What can hang from each mark:
J_838: J_291 J_457 J_935
J_457: J_745 J_838
J_935: J_745 J_838
J_291: J_745 J_838
J_745: J_291 J_457 J_515 J_935

Every row comes from one small tree of marks. The marks that hang from a mark follow it in brackets, in the order of their numbers. Every link used is in the known rows. Which tree was each row made from?
Known rows:
J_935{J_745{J_291 J_457} J_838}: [ 1.29 -2.11  0.43  2.31 -0.04  0.20  0.42  1.91 -1.40  1.00  0.70 -0.58
  1.93  0.68  0.63  2.93  2.17  0.04  1.01 -1.25 -0.47 -0.57 -0.95 -4.61
  1.12 -2.01 -2.00]
J_291{J_745{J_515 J_935}}: [ 0.89 -0.64  0.73  0.02  1.10 -1.94  1.35 -1.25  1.02 -1.77 -1.30 -0.83
  3.17 -0.47 -1.27  0.56  3.35  1.25 -1.75 -0.13 -0.33  0.95  0.07 -3.01
 -1.12 -2.04  1.88]
J_745{J_291 J_457 J_515 J_935{J_838}}: [-0.05 -2.91 -0.06  1.42  1.53  1.03  1.14  1.34 -0.58 -1.99 -0.24 -0.48
  3.39  0.35 -0.84  1.33  2.75  0.28 -0.88  0.10 -0.23 -0.30 -0.42 -5.61
 -1.11 -3.01  1.80]
J_838{J_457}: [-0.69  1.09  0.02 -0.15 -0.32 -1.53  2.00 -0.27  0.44 -0.88 -1.79  0.31
  1.77  0.10 -1.19 -0.52  3.36 -0.50 -2.06 -3.32 -4.73  0.58 -1.68 -4.16
  0.52 -2.27  0.74]
J_935{J_745{J_291 J_457 J_515} J_838}: [ 1.43 -1.93  0.51  2.48 -0.21  0.66  0.40  2.01 -2.25  0.12  1.36 -0.33
  2.58  0.95 -0.15  2.17  2.16  0.22  2.49  0.40  0.01 -0.49 -1.13 -5.70
  1.35 -2.79 -0.03]
J_838{J_457 J_935{J_745{J_291}}}: [-2.61 -0.19 -0.34  1.86 -1.67 -1.29  0.06  1.33 -1.37 -1.01  0.12 -1.07
  0.48 -0.43 -2.40 -1.39  2.44 -1.47  0.85 -2.17 -2.10 -1.41 -1.25 -5.23
 -0.02 -2.43 -0.18]
J_745{J_291{J_838{J_457}} J_515}: [ 0.49 -0.51 -0.25 -1.08 -0.57  0.54  2.42  0.02 -0.78 -0.56  0.32  0.19
  2.70  0.01 -2.96 -0.09  3.32 -0.52 -0.46 -1.22 -2.34 -0.80 -2.87 -6.10
  1.18 -3.36  2.36]
J_838{J_457 J_935}: [-2.67  1.51 -0.39  0.91 -0.76 -2.34  0.79 -0.57 -0.03 -1.62 -1.47  0.05
  1.01 -1.09 -1.76 -1.76  2.44 -1.86 -1.53 -2.43 -4.45 -0.65 -0.33 -3.92
 -0.32 -2.49  0.90]
J_838{J_291{J_745{J_515 J_935}} J_457}: [-3.92 -1.13  0.14  1.15  0.66  1.11  2.36 -1.16  0.70 -1.93 -0.86 -1.59
  3.66  0.71 -2.23 -1.15  3.67 -0.89  0.72 -0.67 -1.75 -0.71  0.03 -3.01
 -1.64 -2.56  2.22]
J_935{J_838{J_291{J_745{J_515}} J_457}}: [-1.47 -1.10  0.35  2.08 -0.36  1.71  1.29 -0.59 -0.27  0.16  1.28 -1.66
  3.06  1.11 -1.47  0.15  2.23 -2.09  2.59  0.15 -1.44 -0.82 -0.82 -2.57
  0.86 -1.75  0.74]
J_457{J_838}: [ 2.06  0.73  0.79  0.20  0.02 -1.80  1.82  0.04  2.54 -0.18 -1.60  0.87
  2.07 -0.20  1.29  1.11  3.22  1.89 -1.00 -3.61 -3.17  0.92 -1.66 -3.23
  1.49 -1.15 -0.62]
J_838{J_457{J_745{J_291 J_515 J_935}}}: [-3.49 -0.95  0.85 -1.10  1.26 -0.77  2.83  1.18 -0.49 -2.13  0.21  0.09
  3.10  1.14 -3.48 -1.36  4.10  2.66 -0.44 -0.67 -2.22  1.12 -2.04 -6.22
 -0.51 -2.63  4.49]
J_291{J_745}: [ 1.92  0.42  0.65 -0.72  0.20 -2.21  0.72 -0.98  1.27  0.54 -1.64 -0.33
  1.78 -0.31 -0.42  0.99  2.75  0.17 -2.48 -2.06 -1.77  1.51 -0.11 -2.32
  0.36 -1.27 -0.83]
J_291{J_838}: [ 3.15  1.12  0.97 -0.82 -0.76 -2.46  2.51 -1.80  0.57  1.21 -1.80  0.61
  2.28 -1.42  0.30  2.33  2.80  1.02 -2.47 -1.90 -2.07 -0.57 -1.47 -2.62
  1.39 -2.37 -0.44]
J_935{J_838{J_291 J_457}}: [-1.82 -0.13 -0.05  2.37 -0.91  0.85  2.22  0.00  0.32  0.55 -0.67 -1.10
  2.37  0.50 -0.08  0.09  2.16 -1.53  0.95 -2.14 -3.08 -1.53 -1.65 -2.58
  0.44 -2.18 -0.57]
J_838{J_457{J_745} J_935}: [-3.91  1.71  1.01 -0.32  0.10 -3.38  1.59 -0.77 -0.28 -0.62  0.02  0.99
  0.93 -0.50 -1.96 -1.62  3.13  0.49 -0.28 -1.40 -4.60  0.65 -0.11 -3.46
  0.83 -1.89  2.08]
J_745{J_291 J_457{J_838{J_935}}}: [-1.73 -1.48 -0.67  0.69  0.72 -0.02  0.29  1.09  1.58 -1.62 -0.11  1.52
  1.29 -0.05 -0.43 -0.26  2.52 -0.76 -0.12 -2.66 -3.14 -0.13  0.78 -4.80
  0.38 -1.89 -0.51]
J_838{J_291 J_457{J_745{J_515}} J_935}: [-6.35  1.57  0.99  1.08 -0.48 -1.01  2.32 -0.81 -1.16 -0.81  0.64  1.11
  2.02  0.50 -2.61 -2.93  2.54 -0.05  3.24  0.44 -3.88 -0.71  0.23 -3.73
  0.48 -2.97  3.19]
J_935{J_745{J_291}}: [ 1.65 -0.20  0.55  1.07 -1.45 -1.59  0.87  1.81 -0.49  0.79 -1.21 -0.53
  1.36  0.01 -0.49  1.11  2.42  1.25 -0.04 -2.48 -0.57  0.01 -2.14 -4.95
  0.53 -2.19 -1.45]
J_745{J_291{J_838} J_457 J_515}: [ 1.34 -1.13 -0.10 -1.11  0.27  0.69  1.94 -0.14 -0.99 -0.31  0.17  1.57
  3.02 -0.01 -1.61  1.45  3.06 -0.20 -0.59 -0.12 -1.93 -0.29 -0.48 -5.76
  1.12 -3.71  1.22]

Write each row's tree:
[-1.47  0.22  1.93 -1.18  1.15 -2.26  4.32 -1.93 -0.52 -1.00  0.50  0.69
  3.83 -0.42 -2.15  0.91  4.48  3.24 -0.43  0.68 -2.43 -0.16 -1.79 -3.73
  0.92 -2.56  4.62] -> J_291{J_838{J_457{J_745{J_515 J_935}}}}
[-2.87 -1.60  0.09  1.22  1.94  1.03  2.14 -1.43  0.54 -1.46 -1.05 -0.07
  4.13  0.63 -0.87  0.62  3.30 -0.42  0.30  0.43 -1.38 -0.20  2.36 -2.74
 -1.83 -2.84  1.11] -> J_838{J_291{J_745{J_457 J_515 J_935}}}
[-1.99 -0.45  0.57  1.89 -0.36  0.11  0.67 -1.06  1.67 -0.53  0.50  0.14
  2.62 -0.05 -0.56 -1.06  2.02 -0.64  3.31 -0.12 -1.15 -0.94  1.23 -1.86
  0.61 -1.16  0.05] -> J_457{J_838{J_291{J_745{J_515}} J_935}}
[-0.23 -1.95  0.52  1.36  1.15 -0.42  1.18 -0.83  0.22 -1.84  0.61 -2.28
  3.63  0.06 -1.66  0.84  3.31 -0.53 -0.43  0.18 -0.45 -0.15 -1.15 -2.89
 -0.40 -1.38  2.43] -> J_291{J_745{J_515 J_935{J_838{J_457}}}}
[-2.84 -1.40  0.05  1.89  1.90  1.08  3.26 -0.27  2.89 -1.42 -1.81  0.87
  3.63  0.73  1.58  1.34  3.91  1.46  0.13 -2.79 -3.56 -0.94  1.11 -2.51
 -1.11 -2.00 -0.26] -> J_745{J_457{J_838{J_291}} J_935}
[-0.98 -0.18  0.31  0.57  1.78 -0.97  2.12 -0.71  0.09 -2.71 -1.99  0.88
  3.57 -0.07 -0.59  0.55  3.59  1.06 -1.92 -0.48 -2.97  0.60  0.69 -4.63
 -1.42 -3.54  2.53] -> J_745{J_457 J_515 J_935}
[ 0.12 -2.25 -0.38 -0.78  1.50  0.00  2.70 -0.48  0.52 -0.85 -1.49  0.24
  3.13 -0.71 -0.80  2.23  3.73  0.58 -3.28 -1.49 -1.35 -1.00  0.02 -4.17
 -1.06 -3.08  0.43] -> J_745{J_291{J_838} J_457 J_935}
[-2.26  0.59  0.30  2.46 -1.06 -0.74  1.62 -0.45  2.29 -0.22 -1.33  0.63
  1.83 -0.49  0.67 -0.52  2.05 -0.21  1.81 -2.60 -2.68 -1.64  0.36 -2.15
  0.16 -1.59 -1.19] -> J_457{J_838{J_291 J_935}}
[-1.96 -1.43  0.34  3.23  1.06  1.38  2.39 -0.19 -0.15 -1.23 -0.81 -0.37
  4.29  0.47  0.54  1.45  2.48 -0.10  1.34  0.75 -1.16 -1.68  0.88 -3.18
 -1.19 -3.18  1.17] -> J_745{J_457 J_515 J_935{J_838{J_291}}}
[-2.40  0.10  0.99 -1.55  0.25 -0.53  2.22  1.37 -1.13 -0.79  0.84  1.12
  2.20  1.60 -3.16 -1.60  3.63  1.65  0.81 -0.92 -3.12  1.77 -2.45 -6.57
  1.28 -2.51  3.54] -> J_838{J_457{J_745{J_291 J_515}}}
[-0.56 -1.52  1.61 -0.72  1.56 -1.03  2.67  1.57  1.64 -1.48  0.22  1.09
  3.14  0.88 -1.16  0.41  4.04  5.15  0.69 -1.03 -0.64  1.57 -1.97 -5.21
  0.46 -1.39  3.26] -> J_457{J_745{J_291 J_515 J_935} J_838}
[ 2.00 -0.63  0.74 -1.37  1.18 -0.50  1.49 -2.75 -0.44  0.52  0.71  0.87
  3.44 -0.35 -0.85  2.63  3.23 -0.67 -0.45  0.86 -1.77  0.43  1.14 -2.95
  1.71 -2.43  0.82] -> J_291{J_745{J_457 J_515} J_838}
[-4.60  0.05 -0.24  1.59 -0.74  0.30  0.80 -1.34 -0.36 -1.18  0.37 -0.64
  2.23  0.10 -3.00 -2.61  2.29 -3.40  2.20 -0.04 -2.71 -1.25  1.18 -2.86
 -0.50 -2.48  1.34] -> J_838{J_291{J_745{J_515}} J_457 J_935}
[-0.97 -2.27 -0.33  1.45  0.37  0.84  1.57  1.56 -0.40 -2.39  0.05 -1.85
  3.04  0.19 -2.40 -0.30  2.97  0.18 -0.65 -1.03 -0.61 -0.73 -2.75 -5.92
 -0.92 -2.58  2.76] -> J_745{J_291 J_515 J_935{J_838{J_457}}}
[ 1.68  0.02  1.82 -2.33 -0.16 -1.43  2.77 -0.19 -0.92  1.39  0.78  1.60
  2.70 -0.11 -2.00  1.17  3.11  3.04  0.30  0.65 -0.59  0.86 -2.15 -4.93
  2.32 -2.54  2.50] -> J_457{J_745{J_291{J_838} J_515}}
[-1.34 -0.34 -0.42 -0.12 -1.27 -0.48  1.35 -0.33 -1.39 -1.34  0.73  0.11
  1.82 -1.28 -3.74 -1.26  2.55 -2.05  0.15 -0.18 -2.17 -2.01 -1.57 -5.67
  0.70 -3.30  2.54] -> J_745{J_291{J_838{J_457 J_935}} J_515}
[-0.52 -1.36 -0.15 -0.96  0.02  0.21  2.95 -0.18 -0.38 -2.13 -0.60 -0.46
  3.44 -0.37 -3.15  0.21  3.95  0.35 -1.46 -0.83 -1.18 -1.38 -2.44 -5.62
 -0.59 -3.30  3.43] -> J_745{J_291{J_838{J_457}} J_515 J_935}
[ 0.30 -0.61 -0.54 -1.34 -0.69 -0.04  2.31 -0.05  0.16  0.06 -0.46 -0.06
  1.93 -0.26 -2.33  0.66  3.30 -0.74 -1.93 -2.87 -2.84 -0.75 -2.60 -4.86
  1.00 -2.64  0.60] -> J_745{J_291{J_838{J_457}}}
[-2.44  1.51  1.56 -0.76 -0.22 -2.93  2.58 -2.29 -1.68 -0.30  1.73  1.42
  2.28 -1.19 -2.69 -0.45  3.02  0.77  1.13  1.25 -3.09 -0.66 -0.69 -3.67
  2.22 -2.59  3.76] -> J_291{J_838{J_457{J_745{J_515}} J_935}}
[-1.24 -1.35  0.91 -0.67  0.20 -0.39  1.74  1.62 -0.67  0.68  1.31 -0.30
  1.62  1.03 -1.68  0.38  2.91  1.22 -0.09 -1.61 -2.39  1.00 -2.90 -4.63
  1.67 -1.18  1.22] -> J_935{J_838{J_457{J_745{J_291}}}}
[ 0.59 -1.84  0.34  1.22  0.62  0.39  1.12  1.69  0.81 -0.09  0.49  0.87
  2.19  1.28  0.81  2.37  3.37  1.74  1.71 -3.06 -2.09  0.26 -0.78 -5.04
  1.50 -1.67 -1.55] -> J_935{J_745{J_291 J_457{J_838}}}
[-0.94 -0.83  0.38  0.87  1.61 -0.76 -0.07 -1.17  1.06 -1.86  1.35  1.26
  2.44 -0.06 -0.57  0.34  2.93 -0.80  1.59 -0.09 -2.79  0.71  2.38 -3.01
  1.27 -1.44  1.00] -> J_291{J_745{J_457{J_838{J_935}} J_515}}
[-1.54 -1.22 -0.53  0.91  0.70  0.43  0.30  1.13  0.52 -2.33  0.58  1.89
  2.00  0.40 -1.31 -0.91  2.45 -0.61  1.37 -1.16 -2.76 -0.09  0.72 -6.11
  0.66 -2.57  1.33] -> J_745{J_291 J_457{J_838{J_935}} J_515}
[-1.48 -0.23  0.77  3.93 -1.61  0.41  1.90  0.38 -0.90  1.33  0.24 -1.84
  2.34  0.71  0.66  1.40  2.16 -0.67  3.17 -1.58 -1.86 -2.31 -1.89 -2.44
  1.05 -1.90 -1.53] -> J_935{J_745 J_838{J_291 J_457}}
[-1.89 -0.58 -0.12  2.22 -0.50 -0.74 -0.29  1.29 -2.33 -1.41  0.50  0.56
  1.54 -0.05 -1.59 -0.51  2.11 -0.84  2.31  0.24 -1.18 -0.80  0.81 -6.08
  0.01 -3.59  0.67] -> J_838{J_935{J_745{J_291 J_457 J_515}}}
[-0.69  1.24  0.93  1.92 -1.75 -2.39  1.45 -1.65 -2.37 -0.56  1.18 -0.23
  2.24 -1.73 -1.86  0.41  2.58 -0.42  2.35  0.65 -1.81 -2.61 -1.23 -3.87
  1.84 -2.95  1.90] -> J_291{J_838{J_457 J_935{J_745{J_515}}}}
[-1.13 -1.76 -0.42 -0.03  1.53  0.54  1.74  1.22 -0.10 -2.71 -1.46  0.58
  3.27  0.53 -1.58 -0.10  3.39  0.65 -1.72 -0.81 -1.84  0.46  0.26 -6.30
 -1.73 -3.71  2.37] -> J_745{J_291 J_457 J_515 J_935}
[-0.51  0.26  0.71  0.79 -0.39  0.31  1.48 -0.94  0.69  0.53 -0.87 -0.33
  2.96  0.69 -1.18 -0.27  2.33 -0.55  1.13 -0.14 -0.96  0.25  0.35 -2.71
  0.07 -2.29  0.14] -> J_838{J_291{J_745{J_515}}}
[ 0.92 -0.10 -0.17 -0.43 -1.43 -1.70  0.89 -0.46  0.08  0.42 -0.94  0.24
  1.12 -2.12 -1.70  0.30  1.85 -0.98 -1.72 -1.26 -0.85 -1.80 -0.78 -3.82
  0.30 -2.48 -0.34] -> J_745{J_291{J_838{J_935}}}
[ 0.58 -1.51  0.09  2.14 -1.29 -0.03  0.69  2.11 -1.29  0.39  0.88 -2.11
  1.58  0.46 -0.90  1.47  2.48 -0.39  1.29 -2.23 -1.03 -0.99 -3.30 -4.84
  1.24 -1.71 -0.96] -> J_935{J_745{J_291} J_838{J_457}}
[-0.91  0.25  0.28 -0.38 -0.46 -1.43  0.92 -2.78 -0.78 -0.72  1.34 -0.40
  2.28 -1.43 -2.99 -0.30  2.85 -2.43  0.25  0.77 -1.80 -1.21  0.30 -2.93
  1.08 -2.27  2.30] -> J_291{J_745{J_515} J_838{J_457 J_935}}
[-0.46 -0.87  0.87  4.13 -0.43  0.61  1.62  0.25 -0.89  1.82 -0.02 -0.46
  2.74  0.74  2.11  3.06  1.94 -0.14  3.03 -0.60 -1.39 -1.85  0.44 -2.03
  0.79 -2.27 -2.70] -> J_935{J_745{J_457} J_838{J_291}}
[-0.18  0.27  0.34  2.27 -2.01 -1.97 -0.19  1.44 -1.99 -0.75  0.08 -0.24
  1.23 -0.70 -2.01 -0.99  1.51  0.18  2.22 -0.10  0.10 -1.01 -0.80 -5.74
  0.06 -3.02  0.55] -> J_838{J_935{J_745{J_291 J_515}}}
[ 0.01  0.36  1.37 -1.51  0.03 -1.37  1.88  1.32 -0.66  0.17 -0.17  1.27
  2.07  1.02 -2.07 -0.74  2.81  2.90  0.33 -0.48 -1.42  2.01 -1.80 -5.97
  1.24 -2.25  2.42] -> J_457{J_745{J_291 J_515}}
[-1.60  0.72  1.12  4.20 -1.75 -0.77  1.31  0.18  0.23 -0.35  0.36  0.32
  2.35 -0.14  0.66 -0.10  1.78  1.25  5.55 -0.49 -0.94 -2.43 -0.06 -3.14
  1.02 -2.09 -0.29] -> J_457{J_838{J_291 J_935{J_745{J_515}}}}
[-0.85  1.10 -0.03  0.10 -1.09 -2.41  1.78 -2.09 -0.26 -0.50 -0.55  0.16
  1.41 -1.89 -1.57 -0.14  2.66 -1.75 -1.52 -1.55 -3.65 -1.90 -0.75 -2.89
  0.82 -2.57  0.87] -> J_291{J_838{J_457 J_935}}
[-0.76 -1.08  1.13 -0.23  0.21 -0.05  1.67  1.90 -1.44  0.02  2.16 -0.05
  2.41  1.33 -2.51 -0.24  2.80  1.26  1.73  0.02 -1.69  1.07 -3.11 -5.88
  2.10 -1.76  2.98] -> J_935{J_838{J_457{J_745{J_291 J_515}}}}
[ 0.32 -1.35  0.43  1.79  1.57 -0.91  1.66 -0.33  0.56 -1.28 -1.40 -0.60
  3.16 -0.46  1.16  2.59  2.98  0.50 -2.46 -1.15 -1.68 -0.37  0.53 -2.85
 -0.84 -2.22 -0.01] -> J_745{J_457 J_935{J_838}}
[-4.16  0.07  0.24 -0.86 -0.21 -1.78  1.19  0.78 -0.56 -0.75  0.52  0.42
  0.64  0.05 -3.29 -2.13  3.00  0.09 -0.09 -1.72 -3.70  0.53 -0.85 -5.08
  0.44 -1.95  1.92] -> J_838{J_457{J_745{J_291}} J_935}
[ 0.25 -0.85  0.26  1.21  0.04  0.13  0.83  1.46 -1.94 -0.55  0.10  0.88
  2.49  1.01 -0.82  0.92  2.71  0.65  1.71 -0.47 -1.51  0.20 -0.63 -6.43
  0.67 -3.44  0.43] -> J_935{J_745{J_291 J_457 J_515}}
[ 1.46 -2.08  0.23  1.42 -0.02 -0.23  1.12  1.71 -0.11 -1.48 -0.79 -1.45
  3.12 -0.28 -1.21  0.74  2.25  1.21 -0.95 -0.31  1.23 -0.54 -2.30 -5.17
 -0.97 -2.50  1.58] -> J_745{J_291 J_515 J_935{J_838}}
[-2.54  0.01 -0.14  2.07 -1.70 -0.90  0.14  1.50 -2.35 -1.69  0.71 -0.78
  1.28 -0.20 -3.17 -1.80  2.37 -1.14  2.40 -0.59 -1.46 -1.46 -1.39 -6.37
  0.16 -3.15  1.63] -> J_838{J_457 J_935{J_745{J_291 J_515}}}
[-0.44 -1.96  0.30  1.96  0.84  1.50  0.95 -0.93  0.71  1.40  0.31 -0.75
  2.89  0.98  1.01  2.22  2.18 -2.00  0.87 -0.53 -1.47 -0.43  1.65 -1.08
  0.38 -1.45 -2.18] -> J_935{J_838{J_291{J_745{J_457}}}}
[ 1.44 -1.14  0.46  0.40 -0.23  0.23  1.74  0.21 -2.09  0.47  0.96  0.93
  3.03  0.12 -0.86  2.56  2.97  0.75  1.84  0.35 -0.60 -0.98 -0.86 -5.56
  1.70 -3.56  0.39] -> J_935{J_745{J_291{J_838} J_457 J_515}}
[ 0.45 -1.18  1.42 -2.01  0.93 -2.15  3.34 -0.23  0.61  0.71 -0.72  0.15
  2.59 -0.59 -1.25  2.04  3.70  3.95 -2.32 -0.71 -0.02  0.06 -1.68 -3.52
 -0.02 -1.86  1.62] -> J_457{J_745{J_291{J_838} J_935}}
[-1.55  0.56  2.03  0.21  0.37 -1.01  3.33 -0.20  2.40  1.45 -0.48  1.65
  2.63  1.18  1.26  0.73  3.16  3.95  2.17 -2.36 -3.18  0.73 -0.94 -2.11
  1.80 -0.77 -0.25] -> J_457{J_745 J_838{J_291}}
